Known rows, with every way that one mark hangs from another
dovazok(gomu(dotut) zomo): [ 0.18 -0.47  1.63 -0.96 -3.05  1.54 -0.03 -2.63  0.09  4.55  2.70 -4.48
  0.18 -0.07 -1.40 -0.60  0.15  1.48  0.11 -0.04  0.19 -0.53]
dotut(gomu(dovazok(mado zomo))): [ 6.20  1.47  1.94  2.60  2.97 -1.38 -0.67 -1.15  2.15  2.45 -0.69  0.76
 -2.58 -1.86 -0.49 -0.20 -2.88  1.27  0.00  0.79  1.76 -8.36]
zomo(dovazok(fifisir mado) vavake(veli)): [-0.09 -1.84 -3.73 -1.13  1.56 -0.99  0.11  4.68 -1.12 -6.69 -2.63  4.49
 -0.97 -0.75  3.68  0.14 -1.62  0.68 -0.13 -2.88  0.74  1.84]
gomu(dotut dovazok(zomo)): [ 2.79  2.05  2.58 -2.26 -0.14 -2.20  1.08 -1.87  2.98  4.03 -0.67 -5.38
  0.85 -1.30 -0.78 -1.57 -0.23 -1.06 -0.67 -0.04  0.03 -6.67]
garur(dovazok(gomu mado)): [-2.50 -3.40 -1.41  0.96 -0.52  0.79 -3.44 -1.52 -1.71  0.67 -0.35  0.50
  1.71  0.20 -3.89  2.07  1.41  0.84 -0.12  0.71  0.84 -0.11]
vavake(veli(dovazok(gomu))): [-4.27  3.34 -1.05 -1.70 -2.78 -0.01  1.40  0.84  1.44  0.32 -0.71 -3.37
  3.25 -0.47 -3.31 -1.82  3.64 -1.74  1.44  6.11 -0.66  4.35]
vavake(veli): [-2.89  1.94 -2.07 -2.01  0.92 -3.10 -0.17  0.67  1.35 -1.93 -2.06 -2.28
  2.74  0.48 -2.13 -3.79  3.19  1.71  1.21  2.99  1.43 -1.03]
vavake(veli(dovazok(fifisir gomu(dotut)))): [-2.83  3.35  1.26 -3.54 -3.38 -0.68  3.08  0.44  0.74  1.26  2.01 -5.17
 -0.58  0.95 -0.94 -1.58  1.55 -2.40 -1.83  4.90 -1.23  7.13]
zomo(vavake(veli(dovazok(gomu)))): [-5.25  3.48 -2.70  0.04 -1.17 -0.07  3.03  1.22  1.51 -2.30 -2.54 -3.17
  1.87 -1.38 -1.79 -2.22  3.56 -3.48  2.22  4.72 -3.76  6.57]
gomu(dovazok): [-1.89  1.13 -0.53 -1.59  0.20 -3.77  0.32 -2.57  3.73 -0.73 -1.36 -1.52
  4.00 -0.84 -1.46 -3.61  2.79 -1.80  0.53  0.58 -1.24 -6.15]
dotut(gomu(dovazok(fifisir mado zomo))): [ 7.27  1.69  3.00  2.35  4.42 -2.01 -0.39 -0.99  0.96  0.76  1.49  3.62
 -4.67  0.41  2.04  0.99 -4.49  0.66 -0.98 -1.51  1.96 -5.86]
veli(dovazok(fifisir gomu zomo)): [-1.91  1.20  1.84 -0.21  0.95  2.07  1.14 -0.83 -0.95  1.06  3.21  2.23
  0.37  2.49  0.40  2.10 -0.86 -2.57  1.54  0.11  0.13  3.46]
dovazok(fifisir gomu zomo(vavake(veli))): [ 1.15  3.56 -0.55  0.68  1.11  0.94  1.61  1.55 -1.71 -1.86  1.66  1.10
 -1.52  0.33  2.18  1.35 -0.84  1.61  1.89 -1.48 -0.64  6.09]
gomu(dotut): [-4.12 -2.12 -0.31 -2.27 -0.84 -2.80  0.49 -2.67  2.18  0.21 -0.79 -5.02
  1.19  1.00 -2.20 -5.06  2.25 -0.13 -0.91  1.01 -0.73 -3.12]
mibet(dovazok(gomu mado zomo(vavake))): [ 4.44  0.82 -0.26  3.56 -1.37  3.37 -1.24  1.60 -1.34  0.42 -2.06  1.52
 -1.43 -3.22  1.89  1.78  0.28  3.94 -0.70 -1.71 -1.09  0.90]
garur(dovazok(fifisir mado zomo(vavake))): [ 0.74 -2.28 -0.58  2.42  7.73 -0.08 -1.62  1.42 -3.16 -3.14 -1.97  4.20
 -2.77  2.28  1.50  4.49 -3.54  0.17  0.95 -5.07  1.36 -0.61]
dotut(gomu(dovazok(mado))): [ 2.44  0.11  0.55  1.90  1.42 -3.75 -0.50 -2.50  3.33 -0.03 -1.26  0.40
 -1.59 -1.75 -1.56 -3.22 -0.27 -0.49 -1.06  2.30 -0.25 -7.23]
veli(dovazok(gomu)): [-6.27 -0.17 -0.96 -0.74 -2.12  0.70  1.22 -2.21  1.61  0.39  0.19 -1.21
  3.39  0.52 -3.12 -1.84  3.24 -3.40  1.42  3.64 -1.75  2.13]
dovazok(zomo(vavake)): [-2.00 -0.44 -1.70  1.71  4.62 -0.59  0.90 -0.52  0.62 -2.23 -2.60  0.65
  0.50  0.69  0.37 -1.34 -0.17  0.12  3.09 -2.64 -1.16 -2.23]
vavake(veli(dovazok)): [-4.47  3.21 -1.78 -2.41  1.30 -2.45  1.66  1.85  2.35 -1.62 -3.51 -3.10
  3.20  0.58 -2.93 -3.33  3.44 -2.23  1.42  5.42  0.32  0.84]
vavake(veli(dovazok(mado))): [-1.34  1.32 -1.10  0.75 -0.13 -1.44  0.36  4.55  1.22  0.03 -4.44 -1.80
  1.46  0.13 -1.85 -2.19  2.08 -1.32 -0.43  5.44  0.84 -0.38]
dovazok(gomu): [-4.52 -1.45 -1.27 -0.38 -2.56  0.08 -1.00 -3.31  0.62 -0.21  1.61 -0.30
  3.06  0.04 -2.29 -2.53  3.28  0.46  1.25  1.30 -1.13  0.40]
gomu(dotut dovazok(fifisir)): [-0.31  1.27  1.89 -3.36 -0.70 -4.47  1.75 -2.85  3.08 -0.05  1.48 -3.35
  0.05  0.89  0.93 -3.03  0.80 -2.69 -2.29 -0.98 -1.90 -3.48]
garur(dovazok(fifisir gomu zomo)): [-0.80 -0.31  0.63 -1.74  3.95  1.25 -2.21 -2.84 -2.80  0.27  3.84  2.47
  0.47  2.54 -0.82  4.86 -1.52  1.15  1.93 -2.72  3.18  2.33]

Rows
[-3.95 -3.71 -1.83 -3.50 -2.57  0.58  2.05 -2.58 -0.25 -3.96  2.90  0.31
 -0.72 -0.91  2.35 -0.64 -0.81 -1.67 -0.44 -3.75 -2.83  5.02]
zomo(dovazok(fifisir gomu(dotut)) vavake)
[-0.10 -5.52  0.02 -2.57 -5.38  1.92 -1.06  0.10 -1.25  0.19  3.46  1.62
 -1.51 -0.92  2.19  0.83 -1.80  0.10 -3.24 -2.34  0.43  1.66]
zomo(dovazok(fifisir gomu(dotut) mado))
[-4.39  3.34 -1.01 -1.43 -3.17 -0.34  4.36  0.50  2.27  0.18 -2.26 -8.14
  0.11 -2.19 -2.11 -3.07  2.79 -3.49 -0.13  5.34 -4.48  6.64]
zomo(vavake(veli(dovazok(gomu(dotut)))))
[ 6.49  1.16  2.34  1.48 -1.54  3.00 -2.28  1.32 -2.70  1.31  2.35  4.38
 -2.15 -0.22  3.30  3.49 -0.83  4.70 -2.25 -2.31  2.40  0.79]
mibet(dovazok(fifisir gomu mado zomo))
[-3.60 -0.14 -4.53 -3.13 -2.08  0.85  0.95  0.79  0.52 -4.28 -0.79  0.26
  2.84 -3.47  0.35 -0.55  1.69  0.77  2.22  0.19 -1.06  4.69]
zomo(dovazok(gomu) vavake(veli))
[-1.62 -0.30 -0.31 -1.49  2.71  1.64 -2.38 -3.10 -1.78  2.05  1.35 -0.31
  2.28  0.40 -3.23  3.68  0.26  1.61  2.35 -0.70  2.77  0.25]
garur(dovazok(gomu zomo))
[ 0.29 -3.34  1.80  0.76 -4.99  0.25 -0.55 -0.61 -1.27  1.64  3.28 -1.12
 -2.95  1.32  0.59 -1.10 -0.31  0.67 -3.35 -0.37 -1.01  1.54]
dovazok(fifisir gomu(dotut) mado)
[ 3.41 -2.37  2.11  1.95 -4.63  2.66 -1.04  0.06 -1.23  5.86  1.38 -3.02
 -1.99 -0.65 -0.26  0.49 -1.27  2.17 -1.73  0.09  0.52 -1.25]
dovazok(gomu(dotut) mado zomo)
[ 1.64 -2.19  0.17  1.51  1.34  2.65 -3.85 -0.22 -3.07  3.14  0.20  0.99
  0.37  0.08 -2.34  4.68 -1.36  2.14  0.62 -0.75  3.01 -1.15]
garur(dovazok(gomu mado zomo))
[ 2.92 -2.22  1.17  2.36  2.74 -0.05 -1.80  1.92 -2.20 -0.19  0.69  4.72
 -1.82  3.20  2.34  1.35 -2.74  1.85 -0.28 -3.30  2.58 -3.46]
dovazok(fifisir mado zomo)
[ 1.04 -2.27 -1.19  4.48  3.13  0.60 -0.30  2.19 -1.08 -1.19 -3.53  1.95
 -1.06  0.42  1.43 -0.15 -1.49  0.94  1.23 -2.62 -0.83 -3.36]
dovazok(mado zomo(vavake))
[-0.53 -5.86 -1.11 -2.27 -6.63  2.31 -1.44 -0.52 -0.37  2.18  1.20 -1.21
  0.49 -2.74 -0.34 -0.33 -0.23  0.78 -2.36 -0.25  0.13 -0.78]
zomo(dovazok(gomu(dotut) mado))
[-0.06  2.96 -1.91  0.35  3.85 -1.19  1.59  2.43  0.47 -2.46 -3.38 -1.73
  0.44 -0.39  0.24 -1.04  0.41  1.72  3.08 -0.11  0.30  0.01]
dovazok(zomo(vavake(veli)))
[-0.63  1.55  0.20 -2.21 -1.93  0.12 -0.92 -2.58 -0.06 -2.10  3.22  2.37
  0.97  0.25  0.95 -0.71  3.03  2.64 -1.58 -0.69 -0.03  3.20]
mibet(dovazok(fifisir gomu))
[ 1.99 -0.45  0.78  0.96  0.23 -2.98 -0.85  0.35  1.33 -1.25 -0.02  2.92
 -0.05  0.86  1.78 -0.89  0.00 -1.51 -2.19 -1.40 -0.79 -4.99]
gomu(dovazok(fifisir mado))
[-3.59 -4.10 -1.62 -5.06 -5.43  0.99  0.02 -3.11  1.03  0.57  1.88 -2.60
  2.38 -2.06 -1.31 -1.54  1.12  0.06 -0.52 -0.15 -0.06  0.46]
zomo(dovazok(gomu(dotut)))
[-4.87 -1.37 -0.77 -2.44  2.29 -0.56 -1.78 -3.94 -1.93 -2.36  3.14  2.06
  1.56  2.53 -2.20  2.20  1.21 -0.41  0.94 -1.39  0.99  3.15]
garur(dovazok(fifisir gomu))
[-0.41 -0.67 -0.28  4.79 -0.36  3.41  1.36  2.10 -0.75  1.35 -2.16  0.85
 -0.57 -1.06  0.03  1.40 -1.00 -2.40  1.43  0.67 -2.96  2.01]
veli(dovazok(gomu mado zomo(vavake)))
[ 5.57  1.62  0.54  4.31  4.55 -1.86  1.15 -0.92  2.32 -0.49 -2.63  1.04
 -3.88 -2.72  0.89 -0.69 -3.07 -0.29  0.51 -0.67 -1.48 -6.23]
dotut(gomu(dovazok(mado zomo(vavake))))
[ 6.78  0.41  3.96  0.24 -0.54 -1.67  0.34  0.96  0.61  3.65  0.62 -1.42
 -2.76  0.51  2.84  1.07 -3.14 -0.42 -3.25 -2.40  0.24 -5.57]
gomu(dotut dovazok(fifisir mado zomo))
[-3.60  0.98 -0.87  1.92  1.18  2.60  2.64 -0.47  0.39  0.04 -1.14 -0.35
  1.28 -0.42 -0.72  0.54  0.57 -3.38  3.21  0.75 -3.07  3.14]
veli(dovazok(gomu zomo(vavake)))
[ 0.22  4.73  1.17 -1.34  0.24  1.53  1.65  2.12 -0.74  1.35  2.38  0.17
 -0.04  1.63  0.31  2.25 -0.46 -1.15  1.19  2.70  1.68  5.59]
vavake(veli(dovazok(fifisir gomu zomo)))
[ 6.01  0.61  1.62  1.03  2.34  0.39 -2.17  2.11 -1.72 -0.62 -0.31  4.46
 -2.13  1.32  3.50  1.98 -1.36  4.27 -2.13 -3.21  3.42 -2.74]
mibet(dovazok(fifisir mado zomo))
[ 0.33 -1.26  0.75  2.45  2.26  1.07 -0.33  2.70 -0.14  2.19 -3.09  0.89
  0.35  1.15 -0.68  0.72 -1.11 -1.66  0.57  1.28  1.23 -3.73]
veli(dovazok(mado zomo))
[-2.98 -1.79  1.30 -2.15 -3.48 -0.35  0.97 -3.49 -0.17  0.74  4.25 -2.04
 -0.76  1.65 -0.16 -2.35  0.92 -0.22 -1.55 -0.37 -1.48  2.99]
dovazok(fifisir gomu(dotut))
[ 2.62  2.44  2.00 -1.20  3.10 -2.31  0.23 -1.20  1.31 -0.06  1.38  1.96
  0.87  1.27  1.95  0.74 -1.37 -1.13  0.68 -2.83  0.78 -4.69]
gomu(dovazok(fifisir zomo))
[-0.76 -5.36 -1.28 -1.04 -3.18  2.12 -2.14  0.35 -2.13 -2.19  3.04  6.53
  0.51 -0.11  2.33  1.56 -1.33  0.71 -1.13 -2.99  1.39  1.49]
zomo(dovazok(fifisir gomu mado))
[-2.78  1.42  0.24  1.44  2.39  1.89  2.89 -0.36 -1.01 -1.62  1.29  2.24
 -0.92  1.52  1.73  1.73 -1.07 -3.79  2.56 -1.39 -2.87  5.46]
veli(dovazok(fifisir gomu zomo(vavake)))
[ 3.26  1.36 -1.64  3.33  2.43 -0.18  0.13  4.94 -0.89 -0.86 -4.43 -0.22
 -1.44 -0.66  1.21 -0.06 -1.24  2.44  1.28 -0.04  0.70 -1.02]
dovazok(mado zomo(vavake(veli)))
[ 1.84 -2.26  0.87  0.55  6.31 -0.20 -3.58  0.84 -3.03 -0.61 -0.18  4.26
 -1.69  3.60  0.11  4.85 -3.39  1.25  0.20 -3.39  4.42 -2.43]
garur(dovazok(fifisir mado zomo))
[-1.25  1.69 -0.68  1.29 -4.14  1.06  0.06  3.36  0.34  1.78 -1.65 -2.02
  1.52 -1.22 -2.18 -0.71  2.36 -1.01 -0.57  6.35 -0.27  3.21]
vavake(veli(dovazok(gomu mado)))
[ 3.48 -0.33  2.45 -0.71 -5.26  0.52 -0.79 -0.24 -1.11  1.24  2.40 -0.97
 -2.85 -0.69  1.80 -0.58  1.14  3.31 -5.30 -0.32 -0.20  2.24]
mibet(dovazok(fifisir gomu(dotut) mado))
[ 6.15  4.30 -0.31  2.52  1.37 -1.61  0.89  4.40  1.41  0.27 -4.76 -1.68
 -0.44 -3.11  1.70  0.61 -1.07  0.50  0.17  0.35 -0.77 -3.93]
gomu(dovazok(mado zomo(vavake(veli))))
